Each row was made from one small tree. The marks that hang from a mark follow it in brackets, in alphabetical order. Every link used is in the known rows. Write each row's tree.
Known rows:
korel[karut[komiro[sise sotimed[podom]]]]: 15.4	-12.4	35.1	2.3	38.6	8.7	-21.7	-4.1	-71.8	23.3	5.4	25.8	2.8	13.6	-5.4	-9.3	15.2	-4.2	9.7	-39.2	-13.1
korel[karut[komiro[sise]]]: -19.2	4.0	48.2	-20.9	25.1	12.3	11.9	15.7	-67.1	36.2	-5.0	3.0	15.9	10.5	-9.9	-3.9	29.9	-23.9	47.6	-22.4	-14.5
sotimed[komiro]: -7.7	-5.9	0.4	-23.7	-7.0	-11.9	24.9	27.0	1.3	3.9	-3.5	-12.1	3.3	5.5	11.9	19.9	8.7	-7.6	-6.0	25.0	-1.7
komiro[karut sise sotimed[korel podom]]: 35.4	-1.9	-5.2	24.0	-11.4	28.7	-18.8	-38.2	13.9	-17.0	7.5	-1.3	-20.9	-1.0	-18.0	0.7	-28.4	33.0	-22.4	-11.1	2.9
sotimed[komiro korel]: -2.8	-5.8	-9.8	-16.6	-11.4	-14.9	24.9	5.5	25.7	4.1	-11.9	-26.4	-14.9	1.6	6.7	-9.6	-16.4	-10.7	-23.4	15.3	12.1
sise[komiro[karut[korel]]]: -18.3	26.5	-19.7	10.8	-16.8	-5.1	24.0	2.5	40.0	-25.8	29.3	-6.9	23.2	1.8	7.3	41.8	22.4	-1.9	23.5	25.9	-8.3
korel[karut[komiro]]: -31.8	1.8	29.8	-25.0	19.4	-0.8	18.5	13.7	-44.1	20.8	11.7	2.9	27.3	6.4	3.7	-6.8	40.0	-37.0	52.7	-12.7	-11.0
komiro[karut sotimed]: 1.7	0.2	-22.4	-0.7	-27.0	1.7	4.7	-0.3	32.6	-23.9	28.7	-12.5	18.1	-14.6	2.0	29.0	15.3	13.6	8.6	22.2	-13.3
komiro[karut]: -15.0	15.3	-6.1	-11.0	-28.1	17.5	28.1	-0.5	17.8	-15.8	21.4	-11.5	17.3	-9.4	-2.9	24.8	19.6	4.0	38.4	21.2	-5.6
podom[sotimed[korel]]: -27.7	10.9	1.2	-2.0	-20.8	0.3	-1.4	-13.4	25.1	5.5	-16.2	-3.8	-2.5	-23.0	-3.8	-27.4	6.8	-30.1	27.8	7.2	14.8
korel[karut[komiro[sise sotimed]]]: -1.8	-15.4	34.8	-14.7	21.8	-4.7	-5.9	17.7	-50.5	29.5	3.3	1.7	15.7	5.9	-4.9	1.2	22.7	-11.9	14.5	-23.7	-19.1
podom[karut]: -24.2	6.5	7.3	-19.5	-5.7	5.4	16.6	27.1	-31.4	5.2	-14.4	5.8	13.6	-6.6	6.9	5.3	13.4	-6.1	32.2	10.8	-2.1
karut[komiro[sise] korel]: -49.7	14.8	30.6	-7.7	10.1	5.8	-14.9	23.7	-44.9	30.4	-4.1	0.0	11.1	12.9	-3.7	25.0	61.8	-13.4	46.6	4.1	-16.3
karut[komiro[sotimed[podom]] korel]: -27.2	-2.2	-5.7	13.4	22.8	-13.8	-45.5	12.4	-21.5	3.5	26.1	22.7	12.0	12.4	7.0	16.9	60.5	-5.8	23.1	-3.3	-12.5
podom[sotimed[komiro[sise] korel[karut]]]: 14.7	-6.7	46.4	-8.6	-17.5	-18.9	-0.9	-8.0	-17.1	26.7	-33.1	-9.1	-22.5	2.0	-11.7	-26.3	-25.5	-34.7	-17.7	-12.7	19.8
sise[komiro[karut sotimed[podom]]]: 33.0	3.3	-37.9	24.6	5.0	21.1	12.0	-14.2	37.9	-42.9	33.5	18.3	13.0	-2.3	2.2	12.2	-13.4	29.0	-13.3	3.8	-11.0
sise[komiro[sotimed]]: 6.8	-5.0	-37.3	-2.3	17.1	-10.3	20.6	15.6	48.5	-8.6	9.1	8.3	18.5	-6.8	14.4	7.9	-12.1	13.2	-11.9	7.5	-11.9
komiro[sise sotimed]: 5.3	-9.5	1.3	-11.4	5.6	2.8	-5.4	15.7	2.4	15.6	-10.1	5.0	5.1	-2.0	-2.3	18.3	-0.1	18.3	-5.9	-3.1	-11.4
sise[komiro[sotimed[korel podom]]]: 29.3	-2.6	-37.2	22.4	29.2	0.4	2.4	-24.4	49.2	-19.7	3.4	15.9	-7.1	0.8	8.2	-27.6	-42.6	16.9	-37.6	-16.3	7.0
sise[komiro]: -9.5	13.3	-20.3	-11.8	16.6	5.8	41.2	15.0	31.3	-1.7	0.8	8.6	17.8	-2.7	14.7	3.1	-4.3	1.7	19.6	6.8	-7.2

Write each row's tree:
10.5	-9.7	-12.9	9.2	3.2	-1.3	-24.4	-8.4	-6.1	-8.6	-15.2	18.4	-14.3	-4.1	4.7	-26.8	-24.6	10.7	-19.1	-11.0	12.3 => komiro[sotimed[korel podom[karut]]]
24.2	-7.4	-21.7	0.7	19.5	-32.0	20.4	-15.4	55.5	0.6	4.6	1.3	11.1	-3.0	9.1	-23.2	-52.1	-6.3	-27.5	-20.8	4.7 => sise[komiro[sotimed[korel[karut]]]]
24.5	-8.2	5.3	11.2	7.7	16.1	-31.5	-9.9	-31.9	7.9	-31.1	17.8	-28.1	1.4	-7.2	-23.8	-37.5	21.9	-25.2	-20.9	10.5 => komiro[sise sotimed[korel podom[karut]]]
16.9	-8.4	-26.8	11.2	11.1	-0.6	-17.7	-25.0	28.5	-8.5	5.1	12.7	-13.7	-2.5	3.7	-14.6	-20.4	10.2	-14.6	-15.4	7.8 => komiro[sotimed[korel podom]]
18.4	-1.6	-7.2	5.9	-28.3	12.7	-1.2	-24.5	36.6	-8.2	3.2	-25.4	-8.4	-10.2	-18.0	9.2	-22.7	23.4	-18.6	5.7	-1.1 => komiro[karut sise sotimed[korel]]
-44.0	-5.3	-8.6	-1.2	6.2	-32.1	-22.3	26.4	0.3	11.4	25.5	0.3	24.3	1.0	11.8	26.7	65.7	-15.4	27.3	14.3	-20.5 => karut[komiro[sotimed] korel]
-22.1	-9.7	-16.4	-9.1	10.0	-9.5	-6.6	0.4	21.3	7.0	6.8	-16.6	9.7	-11.1	0.2	-21.4	15.6	-7.3	2.7	2.4	-4.5 => karut[komiro[sotimed[korel]]]
16.7	11.1	-35.6	38.3	-0.4	-7.7	-12.3	-12.0	41.5	-38.7	40.1	17.8	11.2	8.3	7.0	34.2	6.5	19.5	-9.9	8.4	-5.5 => sise[komiro[karut[korel] sotimed[podom]]]
-1.3	-4.2	24.0	-4.1	-24.4	-3.3	-4.0	-2.5	5.5	19.8	-41.6	-15.6	-28.6	-8.2	-8.1	-19.8	-15.5	-16.7	-24.4	10.0	17.6 => podom[sotimed[komiro[sise] korel]]
25.6	-3.0	-38.5	19.8	20.8	2.0	-3.4	-5.6	19.9	-21.4	-15.3	21.8	-12.5	-5.1	8.7	-35.6	-46.9	18.7	-41.3	-11.7	9.7 => sise[komiro[sotimed[korel podom[karut]]]]
-1.6	8.8	-39.3	20.6	-16.9	-23.8	7.4	2.9	65.6	-29.6	37.3	0.1	22.6	-1.9	6.9	44.6	16.4	14.6	-5.7	26.0	-15.1 => sise[komiro[karut[korel] sotimed]]
22.1	-3.1	-21.3	14.9	-12.1	18.3	-13.9	-16.3	12.9	-33.3	30.0	10.8	8.5	-0.5	-1.6	20.4	8.3	20.8	5.6	4.1	-8.2 => komiro[karut sotimed[podom]]
-51.7	11.1	39.2	-9.9	4.5	3.5	-19.2	40.6	-79.7	31.3	-20.7	8.2	8.2	6.6	-3.7	15.9	53.4	-13.3	44.9	7.9	-12.2 => podom[karut[komiro[sise] korel]]
-0.4	-0.3	34.2	-9.9	-32.4	-4.1	-11.0	15.5	-32.0	18.0	-51.3	-10.3	-29.1	-10.5	-7.8	-30.4	-15.9	-18.5	-23.7	14.1	22.0 => podom[karut sotimed[komiro[sise] korel]]
12.0	3.4	18.7	-14.1	-29.2	17.4	23.9	10.9	-10.5	-4.0	1.0	-26.3	-4.8	5.2	-10.1	33.2	-2.1	12.4	-13.6	26.4	-3.8 => sotimed[komiro[karut sise]]
11.6	-15.6	-6.1	-6.7	1.0	-32.0	-2.3	-16.4	28.3	6.6	7.4	-8.1	3.1	-4.1	6.1	-14.6	-24.8	-14.0	-8.6	-21.4	7.3 => komiro[sotimed[korel[karut]]]
-25.5	9.7	10.2	0.2	17.8	24.9	-3.7	-2.5	-55.8	1.8	-15.9	7.0	-4.4	0.2	-2.6	-41.7	14.9	-11.6	26.7	-10.6	8.1 => sotimed[korel podom[karut[komiro]]]
25.9	0.0	16.3	5.2	10.9	16.7	2.2	-13.4	-16.6	9.4	-24.0	-3.5	-35.0	17.7	-6.6	-13.4	-35.3	10.0	-38.8	-11.4	18.2 => sotimed[komiro[sise] korel podom]
12.2	-10.7	16.8	-19.7	-5.8	-31.6	27.4	-2.1	5.8	15.4	-5.7	-24.3	-10.2	11.2	8.4	-16.2	-25.3	-24.7	-17.7	-6.2	17.4 => sotimed[komiro korel[karut]]
-0.4	9.6	1.9	12.9	-27.8	-6.1	-6.2	0.7	-5.9	-24.9	31.1	-2.9	-7.5	20.3	2.7	44.4	32.5	1.4	-2.2	23.8	5.0 => sotimed[komiro[karut[korel]] podom]
33.6	5.8	12.8	10.1	-21.9	28.1	7.3	-29.0	-8.8	-14.7	-3.6	-18.1	-31.7	9.7	-18.7	1.2	-29.0	21.4	-32.6	2.2	16.1 => sotimed[komiro[karut sise] korel podom]
-2.0	9.9	2.4	4.3	2.9	18.6	-1.7	-7.5	-29.4	-2.4	-23.3	16.2	-15.3	-1.4	-0.2	-31.6	-18.9	1.5	10.2	-10.6	19.1 => sotimed[korel podom[karut]]
-15.3	-10.9	13.3	-8.1	3.1	6.1	-18.2	13.6	-39.2	19.9	-29.1	-10.7	-6.1	-11.6	-11.5	-25.8	1.2	0.7	-11.9	-4.0	-4.2 => podom[karut[komiro[sise sotimed[korel]]]]
